What can hang from each mark
zirag: bokem loma nesel
loma: bokem rumug
bokem: loma zirag
lusov: bokem loma nesel rumug
nesel: bokem loma rumug

Each row was made from one small tree. Brackets hold a mark, then the marks that hang from it, in alphabetical order. Every link used is in the known rows. Write each row's tree.
Known rows
[zirag bokem nesel]: [-23.1 -18.8  35.1  15.8  21.0 -27.6 -12.8  25.7   3.9   1.9  -9.4  -2.4
 -11.3 -20.0   9.3   6.6  27.1 -16.5 -25.2  -6.2 -10.1]
[nesel [bokem zirag] loma rumug]: [ -8.6   3.8 -38.5 -13.3 -32.2  23.7 -24.9  -7.8   8.0  19.0 -10.3   6.7
  -8.5  -7.4 -30.7   3.4 -25.1  -6.7 -15.2  30.8  -4.3]
[lusov [nesel bokem]]: [  4.9 -11.0  46.6 -10.2   1.3   3.3  27.8  -3.2  -5.3  -3.3  -6.0  11.9
 -10.5   6.0  -5.1   9.9  14.3   2.5  -9.5   1.4  11.5]
[lusov [bokem zirag] [nesel loma] rumug]: [ 34.7  44.1   2.8  -4.4  13.3  -0.2  34.7 -59.4  13.4   4.8  33.8  27.9
   5.0  14.9  -5.3  -6.7 -37.2  11.4  16.4  15.2  17.4]
[zirag [loma bokem rumug] nesel]: [-23.4 -30.6   5.3   3.7  16.6 -16.0  -4.5  41.1  10.6  -7.3 -18.8   1.7
   9.0  -3.2  28.1   3.8  25.8  -1.5  -0.3 -26.0 -18.9]
[nesel loma]: [ -1.6   7.3  -6.4   7.9  -5.2  11.6  -6.0  19.5 -15.4   1.7 -24.4 -10.5
   4.9 -11.5 -12.3  -7.0 -11.0   1.5   0.4   0.4  -7.6]
[nesel [loma [bokem zirag]] rumug]: [ -1.1  11.9 -63.6  -6.8 -20.3  25.4 -19.5   5.0   6.8  17.8 -13.1   1.8
   1.7  -8.6  -5.7   0.0  -9.2 -16.7   8.6  29.4  -0.5]
[bokem loma zirag]: [  2.5  23.3   3.9  26.4  -1.1   2.3  -8.5  -8.9 -14.0   1.0  28.4  -0.6
   7.1 -17.0 -11.0 -13.2 -26.4  17.4  -7.5  -6.7  -7.6]
[zirag loma]: [ -8.2 -12.5  16.1  24.9  11.7  -6.4  16.5  25.4  -4.8  -5.1  -5.9   2.8
   1.9 -16.4  -5.9  -1.5   1.9  23.3  -4.0 -25.3 -27.3]
[nesel bokem rumug]: [ -3.1 -24.0  -9.0 -20.4 -15.4  12.2  -2.7  13.8   2.2   7.6 -27.9  -6.2
 -11.8   4.6 -13.5  17.7   4.3  -4.8  -7.2  20.1  -0.6]
[nesel [loma bokem]]: [ -1.1   1.1  -9.8  -1.0  -5.6  19.0  -8.2  29.7  -9.9   9.2 -32.6 -15.3
   5.8 -15.7   8.7  -4.0   7.8 -18.1   4.8   8.8  -0.2]
[lusov [loma [bokem zirag]] nesel rumug]: [ 41.7  26.6  15.3  -2.2  12.6  -2.8  30.4 -58.6   3.9 -13.8  45.7   4.6
  -1.0  18.1  13.4  -3.5  16.6  -1.3  30.0   2.4  40.2]
[lusov rumug]: [ 19.8   3.0  17.4   2.7  10.8  -1.8  20.9  -9.3   0.8 -12.4 -12.4  -7.6
   1.5   1.0   1.8   6.8   2.1  10.1  15.8  10.8  10.0]
[nesel [bokem loma]]: [ -2.7  -7.0  29.3   0.6  -9.7   6.4  -8.1   8.3 -17.3   5.6  -3.6 -20.2
  -0.3 -13.6  -9.1  -4.0  -9.5   3.5 -20.2 -11.5  -8.4]
[lusov loma rumug]: [ 33.4   7.6  17.4   3.9  10.1  -7.8  12.7 -27.5 -10.7 -19.0  12.2 -23.2
   0.6  13.2  -2.2  -3.5   6.5  12.0  24.2  -6.2  20.1]
[bokem zirag]: [  1.6  14.8  12.1  22.7   4.1   6.6   3.7   3.4   0.0  -1.5   8.9  21.4
  -1.1 -12.1  -6.6   3.1  -7.0  14.0   0.6  17.1   6.3]
[bokem [loma rumug]]: [  2.3   2.3  -5.5   1.9   0.3  -6.3  -3.4  12.5 -19.8  -9.4  -4.7 -22.3
   8.2  14.4   8.0  -8.7  -4.9   6.4  12.5 -13.9  -3.5]
[lusov [nesel [bokem loma] rumug]]: [  4.6  -8.1  -7.9 -23.3 -15.6   3.9  12.8 -23.2 -10.9   3.2   8.7 -15.8
  -5.1  13.2 -16.5   0.8  -9.3   2.8 -10.5 -16.8  -8.1]

Write each row's tree
[-20.8 -18.8  25.8 -10.5  -4.5 -10.6 -27.3  13.9  -8.3  -3.4  -7.2 -18.3
   4.4   3.4   4.7  -2.0  -5.2  -1.7 -20.1 -20.8  -8.2]  [zirag [nesel [bokem [loma rumug]]]]
[  4.4   9.6 -14.9 -12.6 -18.0   7.2   5.7 -41.8  -0.3   6.7  34.5   5.7
  -7.4   7.8 -22.7  -2.6 -22.2   6.8 -14.0  -3.6  -2.9]  [lusov [nesel [bokem loma zirag] rumug]]
[-31.9 -36.3 -16.0  11.5  14.2 -30.3 -10.8  23.0  16.1   3.9  -6.2  -3.6
 -12.3 -17.3  -4.3   5.9  19.1  -3.9 -27.2 -27.5 -42.4]  [zirag bokem loma [nesel rumug]]
[ -9.6   1.5  -6.1  20.7   6.5  -8.3   7.3  11.1   9.0 -10.3  10.6  26.2
   2.0   3.1   1.8  -0.6  -3.4  25.4   7.2  -3.3  -9.8]  [bokem [zirag [loma rumug]]]
[  0.1  -6.7 -57.9 -17.8 -17.6  22.2 -12.3  23.3  -3.1  15.2 -38.1 -21.2
   1.3  -2.5  -1.1   2.1   3.8 -22.4  11.9  15.4  -7.0]  [nesel [loma bokem] rumug]
[ 14.8   9.0  25.6 -12.6  -4.6  -4.0  11.6 -35.8  -2.1 -13.2  36.3  19.6
 -10.1  38.2  -1.9   0.9  13.8   4.1  11.0   5.3  38.8]  [lusov [loma rumug] [nesel [bokem zirag]]]
[ -7.8 -22.2  -4.3   1.9  10.6  -4.1  10.6  39.2   3.0  -6.0 -23.1   1.0
   2.6   6.2  27.8   3.8  30.8   0.5  14.2  -9.7  -8.8]  [zirag [loma bokem rumug]]
[-28.0 -12.2  -4.1  -1.5   6.7 -22.2 -31.0  26.4   2.4   0.4 -25.2 -10.8
  -5.7   0.0   9.6  -2.4  19.4 -27.1 -13.1  -3.4  -7.6]  [zirag bokem [nesel [loma rumug]]]
[ 21.7  33.6   4.3  -1.2  14.6 -13.1  24.4 -33.8  -3.4  -0.9  49.1  22.8
   6.2  34.4  12.1 -10.7 -24.2  17.0  16.4  -5.3  14.4]  [lusov [bokem [loma rumug] zirag] nesel]
[-22.7 -35.0 -25.9   0.5   6.5  -6.3  -6.1  32.4  13.4   2.9 -16.8  -5.8
   4.9 -15.2   8.0   7.2  13.0  -0.1  -8.4 -26.6 -35.7]  [zirag [loma bokem] [nesel rumug]]
[-17.7  -6.7   1.5   1.3   0.8   6.4 -25.1  31.7  -3.8   7.6 -27.3 -13.2
  11.9 -24.2   8.7  -4.1   3.1 -19.8  -9.1  -8.3 -11.1]  [zirag [nesel [loma bokem]]]
[ -8.6  -9.7   0.4 -20.4 -18.6  11.7 -15.5  21.5  -5.4   2.0 -38.1  -6.1
  -4.3  11.0  -5.4   2.7   1.2 -12.5  -2.2  18.0   7.1]  [nesel bokem [loma rumug]]
[ -1.2  -2.5 -28.3  -0.9  -3.1  -0.7 -28.5  -6.6   6.9   3.3  23.8  -4.9
   1.4   2.6   2.7   1.0   7.5  -9.0   5.1  -3.5   7.1]  [lusov [loma [bokem [zirag [nesel rumug]]]]]
[ 20.8  13.8  40.2  -8.3   2.7   1.1  31.6 -53.9  16.6  -7.7  23.9  27.2
 -10.0   7.1  -8.5  10.0  -4.5   7.9  -1.5  21.8  27.1]  [lusov [nesel [bokem zirag]] rumug]
[  1.6   4.9  -8.5  -1.2   1.8   7.3  -1.3  17.8   8.5  -0.2  -6.9  17.4
  -0.1  11.2  27.0   8.0  20.1 -11.0  19.6  33.1  23.9]  [loma [bokem zirag] rumug]
[-13.6  13.8  15.5  27.3   5.7  -9.5 -23.9  -6.3  -5.7  -0.4  32.2   0.8
  14.5 -23.9 -10.0 -13.3 -31.9  14.8 -21.3 -24.8 -17.5]  [bokem loma [zirag nesel]]
[ 23.9  32.9  -9.2  -7.3   0.5  10.5  20.9 -46.4  11.7  -1.0  13.5  11.5
   5.4  -0.5   6.2  -7.0  -5.3  -9.6  17.8  17.6  21.0]  [lusov [nesel [loma [bokem zirag]]] rumug]
